Known rows, with every way that one mark hangs from another:
{k702 {k17 k116}}: [-29  32  -5  -2  29  -2  23  -8 -42  16   6 -22  29  62 -71 -39  24  32
  39 -25   1]
{k702 k17}: [ -2  37   9   7   2  17  26 -23  12  13 -14  -8  26  19 -40 -30 -26  90
  15 -34  26]
{k526 k421 {k987 {k17 k116}}}: [ 14  18 -55  27 -37   7   6  23 -62 -60   5 -27 -10  12 -53  20  49 -21
  37 -37  13]
{k526 k421}: [-36 -13 -27  40  -4   0   4  21   7   7  11  21  10 -46  21   1 -33  98
  20 -13  25]
{k987 k526}: [-51 -39  -9  35  20 -29   0 -45  78  18   5 -28 -41 -42 -14  16 -75  37
 -58  -6  -6]
{k987 k17 {k526 k421}}: [-12 -11 -26  31  18   5  39 -38  54 -42  21 -53 -67 -33 -12  36 -46  26
  -6 -24   9]
{k526 {k421 k276 k996}}: [-30 -11 -25  55  16   7  24  36  -2  20   6   1  29 -30   8 -54 -18  88
  55 -11  29]
{k116 {k17 k702 k987} {k526 k421}}: [ 12 -25  69 -60  39  26 -39  35  23  30  11  59  27  -6  67  16 -33  -8
 -11  30  16]
{k17 k116 k702 k987}: [-18   0  23 -66  20  -7 -37 -25 -49  64 -30  33  33  47  40  11  24 -27
 -33  25 -79]
{k17 k702 {k987 {k526 {k421 k276}}}}: [ 41 -26  27 -24   6  34  15 -46  74  66 -10  19  18 -10  71  33  -8  -2
 -72  78  -2]
{k996 {k421 k276}}: [ -1  -3  39  84  21  -2 -21 -24   7  70 -34 -61  31  14 -58  22  -6  88
  27 -38  55]
{k17 {k116 {k526 k421}} k987}: [ -19  -47    1    0   10  -41  -47   15 -105   -2   16   36  -29    0
   11  -44   13  -39   15   25  -22]
{k702 {k17 {k116 {k526 {k421 k996}}}}}: [-45   6 -18  21  14 -44  23  60 -66 -48  37   4 -20  13 -31 -89  40 -19
 106 -13 -23]
{k116 k17 {k526 k987}}: [  8 -19  24  28 -11  -4 -51  40  36  -8  10   1  12 -28 -59  -2 -50  -5
 -21 -38  97]
{k116 k17}: [-50 -25  26   7  65  33 -17  14  40  43   7 -15  34   1 -35  -4 -77  83
   2 -43  53]
{k526 {k421 k276 k996} k987}: [  8  -6 -53  76 -60   9  -2  50   3 -12 -28  15  30 -47   0 -42  14  59
  24 -15  50]
{k702 {k17 {k116 {k526 k421}} k987}}: [  19   -2   16  -13    4  -10  -12    8 -105  -12    8   30  -20   38
  -15  -64   43  -30   43   24  -10]
{k116 {k17 k702 k987} k526}: [  9 -14  85 -71  48  18 -50  -2  22  51  -5  36  29  16  34   7 -52 -27
 -39  16   7]
{k526 {k421 k276 k996} {k987 k17}}: [ 42  32 -53  54 -48  34  27  22 -18 -52 -30 -35   9 -15 -35 -28  22  28
  50 -48  53]
{k526 {k421 k996}}: [-80 -26 -43  46  -1 -16  -1  44 -11 -17  -9  22 -12 -58  45 -36 -39  94
  46 -34 -26]
{k987 {k17 k702} {k526 k421}}: [  3  17  -1 -26  17   7  54 -33  97 -22  26 -35 -28 -20  32  77 -22  -9
 -22   2 -23]
{k987 {k17 k116 k702} {k526 k421}}: [-24   9 -12 -36  40 -13  56 -20  45 -22  44 -51 -22  21   1  73  25 -65
   2  15 -49]
{k17 k702 k987}: [  4   8  34 -56  -1  16 -35 -38   3  60 -47  46  31   5  71  15 -23  31
 -64  17 -55]
{k17 {k116 {k526 {k421 k276}}} k702}: [ 20  26  25 -17  29 -34  27  39   0  39  77   4  70  29 -16   5  53 -56
  32  48  44]

Rows:
[ -5 -14  67 -73  52  57 -40 -12  32  77 -36  36  52  28  49  24 -46  36
 -42   5 -11] : {k116 {k17 k702 k987}}
[ -3  19 -64  44 -58   8   6  34 -29 -83 -37 -12 -32 -45   1 -16   3  34
  43 -65  -7] : {k526 {k421 k996} {k987 k17}}
[  1  12  14 -27  19  20 -12 -39 -94  30 -44   7  11  77 -29 -55  28  14
   7  -3 -37] : {k702 {k17 k116 k987}}
[ 32  25 -26  32 -61 -28   7  51 -53 -57  24  11  -1   8 -59 -33  66 -43
  41   3  44] : {k702 {k17 {k116 {k526 k421 k987}}}}
[-31 -37  18 -56  26 -25 -24 -55  16  51 -17   7 -17  27  43  29   4 -72
 -79  52 -97] : {k17 k116 k702 {k987 k526}}
[-11  61   6 -59  40   0  34 -26 -21   9  20 -44  34  65 -36  38  25 -41
  20 -31 -40] : {k987 {k17 k116 k702}}
[-41 -23 -68  66 -70 -13 -20  61  -1 -42 -36  38 -14 -73  34 -24  -8  67
  18 -32 -10] : {k526 {k421 k996} k987}
[ -8 -42   9 -32  -6   4 -12 -31  67  30 -22  43 -26 -36 107  50 -28   6
 -79  57 -60] : {k17 k702 {k987 {k526 k421}}}
[ 60 -15  17  21   6  54  35 -60  33  31 -22  -8  -5  14  -1 -36  -3  38
 -29  51  36] : {k702 {k17 {k987 {k526 {k421 k276}}}}}
[ 41  30 -45  43 -60  27   7   9  -9 -60 -19 -13 -16 -29 -24  30   3  42
  13 -50  41] : {k526 k421 {k987 k17}}
[  9  60  32 -63  36 -37  22 -16 -23  -9  51 -40   7  50 -51  22  23 -97
  23 -22 -19] : {k987 {k17 {k116 k526} k702}}
[ 71  59  -2 -19 -69  -5  11  24  26 -64  15   4  -1 -28   6  59  23 -53
  -3 -11  33] : {k116 {k526 k421 {k987 {k17 k702}}}}
[-35 -22 -37  20  41 -15  36 -26   1 -40  37 -68 -58   5 -46  27  -1 -36
  24 -13 -23] : {k987 {k17 k116} {k526 k421}}
[ 32  37  -5  22 -52 -40 -10  13 -48 -36   8 -11  -1  32 -94 -39  49 -54
  10 -13  40] : {k702 {k17 {k116 {k526 k987}}}}
[ 10 -17  19  -5   3  21   0 -84  25  21 -50  -6 -48  11   1 -30 -40  27
 -62  13 -28] : {k702 {k17 {k987 k526}}}
[ 30  51 -32 -25 -44   8  21  25 -20 -42   4 -12  27  26  -9  66  79 -52
  19 -10 -16] : {k526 k421 {k987 {k17 k116 k702}}}
[ 25   2  34 -13 -29   9 -24  81  77 -15  29  37  45 -39  18  49 -10 -17
 -15   6  68] : {k116 {k17 k702} {k526 k421 k987}}
[ -10  -25   24  -41    5   -3  -25  -70   69   51  -40   22  -19  -14
   76   39  -48   -6 -108   42  -72] : {k17 k702 {k987 k526}}
[ 83  46 -31  49 -51  50  34  -6   3 -27 -11 -38  32  -4 -56  12  26  31
  15 -29 100] : {k526 {k421 k276} {k987 k17}}
[-68   0  -8 -21  15 -72   1  78 -26 -18  50  29   9 -11  42 -25  30 -52
  61  14 -64] : {k17 {k116 {k526 {k421 k996}}} k702}
[ -3 -13  24 -50   7 -38 -30  21 -63  22  21  56  11  14  56   2  36 -70
  -3  50 -46] : {k17 {k116 {k526 k421}} k702 k987}
[-12 -43  -5   2  13   8  10 -34 -33  -2 -11   1 -44  31   3 -27  24 -15
  -7  41 -49] : {k702 {k17 k116 {k987 {k526 k421}}}}
[ 14 -35   2   8  -7  29  11 -46  22  -5 -31  14 -52 -12  34 -17 -20  45
 -37  30 -22] : {k702 {k17 {k987 {k526 k421}}}}
[ -7  -6 -30  47  38  13  58 -30  48 -28  14 -71 -43 -24 -28 -27 -27  15
  32 -21  17] : {k987 k17 {k526 {k421 k276 k996}}}
[ 12 -81  40  22  63  63  -6 -24  58  59   2 -15   2  -3   2  -6 -56  28
 -37  40  68] : {k116 {k17 {k987 {k526 {k421 k276}}}}}
[ -2   1  40 -67  18 -44 -46 -17 -55  40   5  37  11  39  27 -11  18 -90
 -28  33 -58] : {k17 {k116 k526} k702 k987}
[-49 -28 -56  54 -53 -70 -36  83 -68 -68  15  18 -32 -45 -10 -51  36 -51
  49 -14 -15] : {k17 {k116 {k526 {k421 k996} k987}}}
[ 71  76  15 -32 -57 -15  -3 -14  35 -43   0 -15   2  -6 -28  45   2 -68
 -31 -30  25] : {k116 {k526 {k987 {k17 k702}}}}
